Known rows, with every step that occurs:
ruzuf/napan/rikoro/tifa/kozu: [  9  12 -51  37 -10  -2 -21  11  25  -5  16   9 -33  18   2  -5 -31   7
  30  -9 -13   7  -3   0 -30 -18  31   2 -12  -2 -18  -5  -6  30  32   2
  18  -7  13  12  19]
tifa/kozu/sezin/rikoro/zumar/ruzuf/noso: [ -3  -5 -36  20 -11  -9 -27  14  23  11  21  -7 -40  14 -11 -26 -22   0
  34 -18 -11  -6  -8  -2  -5 -16  21  20 -15   3 -21   5  -5  24  54  15
   1  -9  13  13  26]
minen/sezin/kozu: [  5  18 -13  40 -22   3 -35  14  13   7  10   2 -29   8  10  -3 -27   1
  22 -10  -1  23  -3  -6 -21 -12  28 -19 -16  -2  -4  13 -24  22  11  -7
  18  18   3  -8   9]
minen/sezin/kozu/zumar/ruzuf/napan/rikoro: [  1   6 -48  31 -17 -15 -24  22   2  20  23  -2 -33  17   4  -3 -23  14
  49 -19 -13  20 -10  14  -8 -13  43  -7 -17   4 -29  -7 -21  38  36   1
  15  -3  11  41  19]
tifa/kozu/napan/rikoro/zumar/ruzuf/noso/musaf: [ 13  -7 -26  24  -7  -4 -25   4   6  -4   7  10 -34  35  -8 -13 -22   4
  31 -12 -12  -7 -12  -4   2 -13  28  18 -12   0 -30 -14  16  26  38   8
  12 -14   9  18  15]
napan/ruzuf: [  8   0  -2  26 -28   8 -34   2  16  -4  -2  -1 -31  17   7 -12 -22  12
   8  -6   2  12   1 -14 -14   1  21  -1  -9 -12  -5   5  -7  12  12  -7
   9  -4   9  -9   6]
rikoro/tifa: [ 10  18 -15  38 -25  13 -33   9  22 -14   2   7 -36  24   8  -7 -25  10
  15  -4   3  11   6  -5 -18 -13  20  -4  -5 -10  -5   4 -10  18  14  -6
  11   4  12 -16   4]
kozu/napan/rikoro/zumar/ruzuf/tifa: [  4  -2 -39  20 -11  -8 -24  15   3   5   9  -5 -31  37  -5  -1 -26  15
  40 -14  -6   6  -3   9   4 -18  33   8  -8  -2 -26 -18  -1  31  29   8
  11 -17  23  19  12]
napan/ruzuf/penovi/temo/noso: [ 23 -10  24  29 -30  23 -28 -14  19 -21  -7  10 -24  18   7 -16 -13  17
  -5  -5   6   2   5 -38   4  16  16  11  -4 -18 -13   5   8   6   4 -19
  -3 -24  20 -20  -9]
zumar/ruzuf: [  9   6   1  29 -27  10 -30  13  16  -6  -3   1 -29  20   5 -17 -23   8
  18  -5   7  10   1 -11  -4   0  17   2 -11 -11  -8   7 -11  10  14 -12
   2  -4   8 -12   1]
rikoro/tifa/kozu/sezin/ruzuf: [  6  18 -38  34 -14   0 -23   8  30   2  11  -2 -31  15 -11  -5 -28   9
  23  -2 -12  11   2   0 -23 -34  27  -4 -16   6 -15   1 -13  17  35   8
  13  13  15  14  10]
zogi/temo: [ 11   8  12  32 -22  26 -29   0  22 -11  -8   2 -33  15  12  -7 -27   2
  -3   5  15   7   7 -26  -7   3  18  -1  -4 -10  -3  10  -4   9  -6 -19
   8  -2   9 -27   5]
rikoro/napan/ruzuf/tifa: [  1   1 -25  26 -22   0 -36   3  15 -13   3   0 -25  28   2   0 -28  14
  22  -6  -2  11   2 -10 -12 -10  23  -3  -8  -9 -10 -14  -1  21  27   5
  12  -8  26   0   7]
kozu/napan: [  9   9  -4  37  -8   9 -34   5  11  -4   3  -2 -29  25   7  -7 -22   7
  17  -4   2   9   3 -11  -7  -9  20  -8  -8 -11 -10   3  -8  11  10  -9
  14   1   7  -7   7]
penovi/temo: [ 17  12  11  33 -27  23 -28  -3  21 -13  -3   4 -31  18  13  -7 -21   0
   3   1  12  12   7 -22  -7   0  18   0  -8  -8  -4  14  -9   6  -5 -23
   5  -3  12 -28   0]
noso/temo: [ 16  12  13  26 -23  19 -30   3  16  -5  -7   6 -29  18   9 -15 -24  -3
   1   4  11   5   5 -24 -15  -1  20  -1  -4 -13   8  23  -7   4   0 -20
   3   5   6 -31   1]
sezin/rikoro: [  1  16  -8  32 -20   7 -36   6  17   3   4  -4 -30  10   7 -16 -32   1
  18  -9   1  16   2  -4 -19  -9  15  -8 -15  -1  -1  13 -14  13  17  -9
   8   7   7 -15   4]
zumar/ruzuf/tifa/kozu/napan/rikoro: [  2  -4 -43  28  -5 -13 -22  15  12   3  10   1 -26  25  -5  -4 -27  12
  44 -11 -10   6  -6   3 -10 -19  28   6 -21  -4 -28 -13   1  26  32   5
  16 -17  20  24  13]
tifa/kozu/napan/rikoro/zumar/ruzuf/penovi/temo: [ 20  -6 -30  20 -10   1 -22   0   8   5  14   4 -32  25   4  -8  -9  22
  28 -18  -6  -4  -7  -2  15  -8  22  18 -20   6 -38  -3   8  26  34   1
  11 -22  17  19  14]
rikoro/tifa/kozu/napan/ruzuf/penovi/temo: [ 19  -3 -27  34 -16   9 -33 -13  19 -11  11  10 -34  26   9  -6  -4  29
  22  -9  -5   0   1 -10  -5 -11  17  12 -15  -6 -35  -9  10  23  36   1
  13 -14  23  13  12]
ruzuf/noso/musaf: [ 12   6  16  36 -20  20 -36  -5  20 -26  -9  16 -32  24   6 -18 -28  -9
   4   3   1   4   0 -29 -12   5  21   7  -2 -14   0   1   3   3  13 -13
   2  -7   7 -30   0]
napan/ruzuf/noso/temo/zogi/musaf: [ 16 -11  37  27 -22  29 -27  -7  13 -24 -17  19 -31  27  18 -26 -16  -1
  -9   1   9   2  -4 -39  -8  23  29  11   7 -30  -4   9  17  -1   9 -36
 -14 -20  15 -33   8]
noso/temo/zogi/ruzuf: [ 17   4  25  20 -24  36 -19   4  13  -9 -12  20 -19  13  24 -12 -31  12
  -5   3   8   6  -8 -36 -16   9  22   3  -2 -16   0  16  -1  -4  -7 -34
  -9 -11   5 -43   1]
ruzuf/tifa/kozu/zumar: [ -4   2 -31  24 -11   4 -26  -1  19 -14  10   1 -34  19   2   3 -35   8
  27  -5  -5   7  -1  -5 -14 -21  22   2  -9  -5 -26   5  -6  18  21   0
   8  -5  19   1  15]
minen/sezin/kozu/napan/rikoro/tifa: [  7  18 -49  49 -12 -14 -32  21   6  16  21   4 -35  26   5   5 -20  13
  40 -22 -15  22  -1  18 -23 -28  40 -22 -21   2 -18  -8 -18  43  26   9
  34  16  13  28  13]
ruzuf/napan/rikoro: [ 10   9 -22  33 -13   3 -24  10  17  -2   7   4 -27  16   6  -9 -30   2
  19  -5  -5  10  -1 -10 -18  -1  33  -1  -8  -6  -4  -1 -12  17  17 -11
  12 -11   8  -3  12]
zumar/ruzuf/penovi/musaf: [ 10   0   9  31 -24  24 -31   2  20 -18 -10  12 -28  23   8 -20 -16  13
   9  -8   5  13   2 -18   7  11   8  10 -13 -18  -8   0  -3   0  29 -23
  -8 -19  15 -22  -7]
sezin/rikoro/zumar/ruzuf: [  2  10 -19  18 -26   4 -33  11   9  10   7  -9 -33  18   1 -18 -29   9
  28 -13   2  12  -4   6  -1 -13  16   5 -12   5 -14   8 -12  24  29  -2
   3   1   9   0   7]
zumar/ruzuf/tifa: [  3   4 -11  26 -24   8 -29  13  19 -12  -2   3 -27  22   2  -9 -30   8
  27   0   5  12   1 -10  -7  -6  20   8  -8 -14 -11  -3  -8  13  19  -7
  -1 -14  19 -11   2]
rikoro/tifa/kozu: [  8  14 -26  37 -19   9 -28   7  27 -13   8   8 -36  19   4  -5 -28   7
  19  -6  -3   7   1  -6 -24 -19  17  -2 -12  -6 -14   8  -7  21  21  -2
  15   6  10  -8  10]
minen/sezin: [  7  20  -3  38 -24  10 -39  18  15  -7   5   4 -27  17   9  -4 -28   4
  10  -6  -1  22   0  -9 -20  -7  26 -10 -10  -7   2  15 -17  16   8 -12
  12   6   4 -18   7]
rikoro/zumar/ruzuf: [  9   5  -9  17 -28  11 -29  12  11  -2   2  -3 -34  24   3 -13 -25  10
  19  -8   6   6  -2  -6   4  -5  19   9  -4  -4 -14   7 -10  18  18  -5
   1  -3   7  -9   7]
penovi/musaf: [  5  11  10  36 -22  27 -28   0  20 -16 -10   6 -30  23   7  -7 -28  -3
   1  -4   7  18   6 -20 -10   0  12  -6  -9 -17   3   9 -10   2   5 -27
   3  -1  10 -29  -4]
minen/sezin/ruzuf/tifa/kozu: [  2  22 -30  32 -21  -1 -34  13  21  -4   5   5 -17   9  -6   2 -44   4
  27   6 -11  25  -5  -2 -25 -26  27  -8 -18   9 -18   5 -13  17  26  -3
  15   6  13   4   8]
rikoro/napan/ruzuf/noso: [ 11  -6  -9  30 -25  -2 -41   4  15 -13   5   5 -32  24   5 -19 -16   8
  16  -7  -4   0   1 -17  -6   5  20   2  -8  -9 -12  -8   6  17  32   3
  12 -10  12  -1  11]
zogi/ruzuf/tifa: [  5   5 -12  22 -19  17 -26  11  21 -12  -2  10 -22  11  13   1 -41  12
  18   1   0  14   0 -17 -17  -3  18   4  -7 -13 -11  -6 -12   4  13 -10
   3 -16  15 -27   8]

Rows:
[ 15   4  27  35 -22  31 -22   0  20 -21 -12   5 -27  18   4  -8 -30  -2
  -9   4  16   1   8 -39  -3   8  18  -2   3 -18  -4  12   2   8 -17 -22
   4  -8  12 -30  -4]  zogi/temo/noso
[ 15   6  36  36 -22  41 -21 -12  18 -29 -21  14 -23  25   1  -3 -36  -6
 -17   7  16   2   5 -46  -6   6  19   1   7 -18   3   5   8   6 -20 -26
   1  -4  14 -36 -14]  zogi/temo/noso/musaf
[ 15   8  28  28 -23  28 -24  -1  13 -13 -13  13 -25  21  16 -16 -23   0
  -6   3  11   7  -3 -35 -14   4  26  -1   1 -16   5  23   1   2  -9 -32
  -7  -2   7 -40  -3]  noso/temo/zogi
[  1  -2 -44  14 -19  -7 -19  15  15   0  11   0 -32  21  -6  -2 -35  10
  34 -14  -7   5  -8   4  -7 -19  29  14 -14   2 -24  -4  -1  31  32   8
  10 -15  20  10  14]  napan/rikoro/zumar/ruzuf/tifa/kozu
[ 17   0  32  31 -22  23 -28  -1  17 -20 -10  20 -30  20  16 -28 -19  -6
  -3   6   6  -3  -3 -41 -12  13  27   8   3 -21   1  18  10   0   1 -30
  -9 -14   6 -41   3]  ruzuf/noso/temo/zogi
[-12   8 -41  29  -3  -5 -26   6  30   4  16  -7 -30  10  -8  -5 -36  -1
  30 -11  -9  10  -2  -7 -29 -28  24   3 -19  -1  -6   3 -14  19  36   8
   7  -1  24   0  17]  ruzuf/tifa/kozu/sezin/rikoro
[ -1  15 -30  33 -27  -7 -47  13   7   9  15  -5 -23  20   3  -8 -26  13
  26 -19  -9  24  -4   6 -21 -15  23 -16 -18   6  -5  -1 -13  33  36   5
  20  10  13  14  10]  minen/sezin/rikoro/napan/ruzuf
[ -6   3 -33  28 -14  -9 -35   6  15  15  16 -13 -29  20  -4 -11 -19  12
  24 -20  -8  12   0  -2 -16 -17  24  -8 -17   0  -1  -6 -12  25  42  13
  13   5  20  16  12]  kozu/sezin/rikoro/napan/ruzuf
[ 16   4  14  21 -16  35 -15   3  14 -10  -8  19 -14  12  24 -12 -33   9
   2  10   5   3 -12 -40 -17  11  27   9   5 -17  -5   6  -2  -3   3 -36
 -11 -20   5 -34   9]  noso/temo/zogi/ruzuf/napan
[ 10  -3 -37  31 -19  -3 -24   4  16 -16  10  18 -44  36  -5 -12 -23  10
  34 -16 -16  -2  -5   7 -10 -16  30  17 -12  -4 -32 -14  12  32  42   9
  10 -13  17  25   8]  napan/rikoro/tifa/kozu/zumar/ruzuf/noso/musaf
[ 14  22 -41  37 -20  -1 -24   9  19   2   6   4 -26  19  -1  -8 -33  12
  30   2 -14  16   1   6 -20 -17  35  -6 -10   8 -17 -13 -11  24  32  -3
  16  -1  14  20   6]  sezin/ruzuf/napan/rikoro/tifa
[ 13  -8 -39  19  -5  -8 -26   8   8   8  15   2 -32  23   0 -12 -13  25
  33 -22 -12  -3  -9   4   9 -12  24  12 -20   4 -34  -5   5  27  45  11
  13 -15  11  25  17]  tifa/kozu/napan/rikoro/zumar/ruzuf/penovi
[  6   8  26  35 -14  35 -25   0  15 -25 -13  11 -27  25  20  -8 -28   4
  -5  -6  11  17  -3 -27 -10   9  26  -5   3 -20  -1   8  -1   1  -1 -39
  -7  -7  12 -38   2]  temo/zogi/musaf
[  4   8 -60  32  -8  -6 -20   5  17  -4  22   4 -40  25   1   0 -29  14
  36 -14 -16   4  -4  11 -21 -23  35   2  -9   2 -31  -7  -6  35  37   6
  18  -7  15  29  22]  ruzuf/napan/rikoro/tifa/kozu/zumar
[  7  -6 -33  30 -21  -3 -31  11  21 -15  16   9 -46  28   2 -20 -18  13
  38 -10  -8  -5  -2   5  -5 -13  19  16 -10  -8 -39  -2   4  26  43   7
   6 -12  14  19  16]  rikoro/tifa/kozu/zumar/ruzuf/noso
[ -4  -3 -32  30  -7  -6 -35  -6  21  -1  13   3 -30  22 -11 -16 -23  -1
  22 -17 -17  -1  -8 -14 -21 -16  23   7 -17   0  -8 -15   7  22  56  18
  12  -1  20  17  16]  tifa/kozu/sezin/rikoro/napan/ruzuf/noso/musaf
[ -6  -7 -46  18 -15  -7 -31  -3  12  -9  14  -3 -30  28  -3   7 -28  21
  32 -12  -9   5  -2   0 -10 -22  24   0 -12  -1 -32 -12   2  30  37  14
  15  -6  26  24  17]  rikoro/napan/ruzuf/tifa/kozu/zumar
[-13   8 -50  18  -4  -4 -25   5  25   8  21 -11 -34  14 -11   0 -38   1
  31 -15 -10   6  -5  -1 -20 -33  27   8 -13   5 -13   4 -13  27  41  16
   6  -1  25   4  22]  ruzuf/tifa/kozu/sezin/rikoro/zumar
[  4   7 -49  37  -7  -6 -17  15  28   4  19   4 -40  21  -5  -3 -22   9
  22 -20 -14   6   1   2 -29 -27  35   1 -16  -3  -6   1 -11  29  31  12
  19   1  18  12  16]  napan/rikoro/tifa/kozu/sezin
[  9   6 -52  34 -16  -6 -18  18  22  -2  15   8 -31  22  -1 -11 -26  12
  40 -11 -11   4  -6   5 -19 -15  28  11 -14  -4 -26 -10  -6  33  41   3
  14 -14  15  24  16]  zumar/ruzuf/napan/rikoro/tifa/kozu
[  4  25 -18  34 -27   4 -38  13  17  -5   1   2 -17  15  -2   0 -41   6
  23   7  -7  30  -1  -3 -18 -19  30 -11 -11   4 -10   1 -16  15  20  -8
  11   5  16  -3   2]  minen/sezin/ruzuf/tifa
[ -5  18 -65  34 -16  -8 -33  19  13   6  29   0 -32  22  -2  -6 -30  16
  54 -16 -17  17 -12  23 -22 -30  27   3 -15   7 -38  -3 -15  44  56   7
  11   0  15  43  23]  minen/sezin/rikoro/tifa/kozu/zumar/ruzuf/napan
[ 10   0 -11  27 -14  19 -12  10  13  -5   1  17 -17  11  23  -6 -36  16
  13  -7  -9  11 -15 -21 -18   8  35   3  -5 -10 -13  -9  -5   9  11 -24
   0 -27   6 -15  12]  temo/zogi/ruzuf/napan/rikoro
[ 12 -14   9  20 -20  12 -22   1  12 -12   1  16 -35  24  10 -28 -15   5
  17  -2   1  -9 -10 -25   0   3  24  19  -3 -14 -28  16  16   9  20 -21
 -12 -18   9  -5  11]  tifa/kozu/zumar/ruzuf/noso/temo/zogi
[ 18 -13   5  25 -20  17 -20  -8  17 -20   4  10 -30  20   2 -13 -13  18
  14 -11   3  -5  -1 -25  15   4  13  18 -10 -10 -38   8   9  12  16 -15
  -6 -23  19   2  -3]  tifa/kozu/zumar/ruzuf/penovi/temo/noso
[  2  -8 -28  26  -1   8 -12   9  12  -4   4  16 -17  17  14   6 -37  21
  28 -12 -14   9 -15 -14 -20 -12  33   2 -15  -8 -29 -16   5  16  18  -9
  10 -26  17   0  14]  temo/zogi/ruzuf/tifa/kozu/napan/rikoro
[ 14  -6  19  28 -22  24 -26   6  19 -21  -5  22 -26  10  25 -20 -29  11
   5  -2  -2   4 -10 -33 -10  16  22   9  -3 -18 -13   1   3  -2  10 -24
  -6 -25   3 -36   8]  temo/zogi/ruzuf/noso
[ 13  -3   5  32 -26   5 -34  15  19 -14   0   8 -34  19   6 -29 -19   1
  21  -1   2   2   1 -17  -1   9  17  12 -10 -16 -13   3  -2   8  25 -10
  -1 -16   7 -14   6]  zumar/ruzuf/noso
[ 23   3   9  24 -24  31 -27  -3  23 -13  -2  17 -24   6  26  -9 -21  20
   1  -1   5   7   1 -27  -1  14  10  12 -14  -8 -15   3  -5  -4  11 -22
  -3 -22  12 -34   3]  zogi/ruzuf/penovi/temo
[  8   7 -20  20 -20  11 -26  11  12  -4   6  -4 -29  23   3 -12 -27   8
  27  -1   3   4  -6  -9   3  -3  24  14   2  -5 -19  -1  -9  19  29  -6
  -2 -13  10   0  15]  rikoro/zumar/ruzuf/napan
[  3  -5 -46  23 -10  -8 -17  12  12   5  16  -1 -32  20   0  -9 -27  14
  40 -14 -12   3  -9   5  -7 -11  30   9 -14   0 -33  -4  -6  28  36   0
  10 -17  11  34  19]  tifa/kozu/zumar/ruzuf/napan/rikoro
[ -5  -4 -31  23 -20  -3 -26   7  10   3   9  -6 -35  19   2  -3 -27  13
  46 -10   1  12   0   4   0 -16  27   0 -12  -7 -30  -7 -14  23  26   2
   3  -2  22  15   8]  sezin/kozu/zumar/ruzuf/tifa
[ 10  -6 -19  24 -11   8 -27   4   4  -1   1   4 -33  37   3 -10 -12  22
  22 -21  -6   7  -3  -1  18  -2  21  10 -14  -8 -23 -13   3  19  39  -8
   4 -21  18   9   4]  kozu/napan/rikoro/zumar/ruzuf/penovi/musaf
[ -5  -9 -34  17 -18  -2 -28  -5  16  -8   9  -2 -34  20  -1   1 -30  19
  28  -9  -7   8  -3  -4 -15 -17  25   6 -10  -8 -31  -3  -1  23  27   6
   9 -10  22  14  17]  napan/ruzuf/tifa/kozu/zumar
[ 19  -6  30  28 -28  20 -26   7  14 -17 -11  19 -28  24  13 -34 -15  -1
   8   4   8  -4  -5 -36  -2  15  24  17   0 -22  -7  14  12   2  10 -29
 -14 -20   9 -30   0]  zumar/ruzuf/noso/temo/zogi
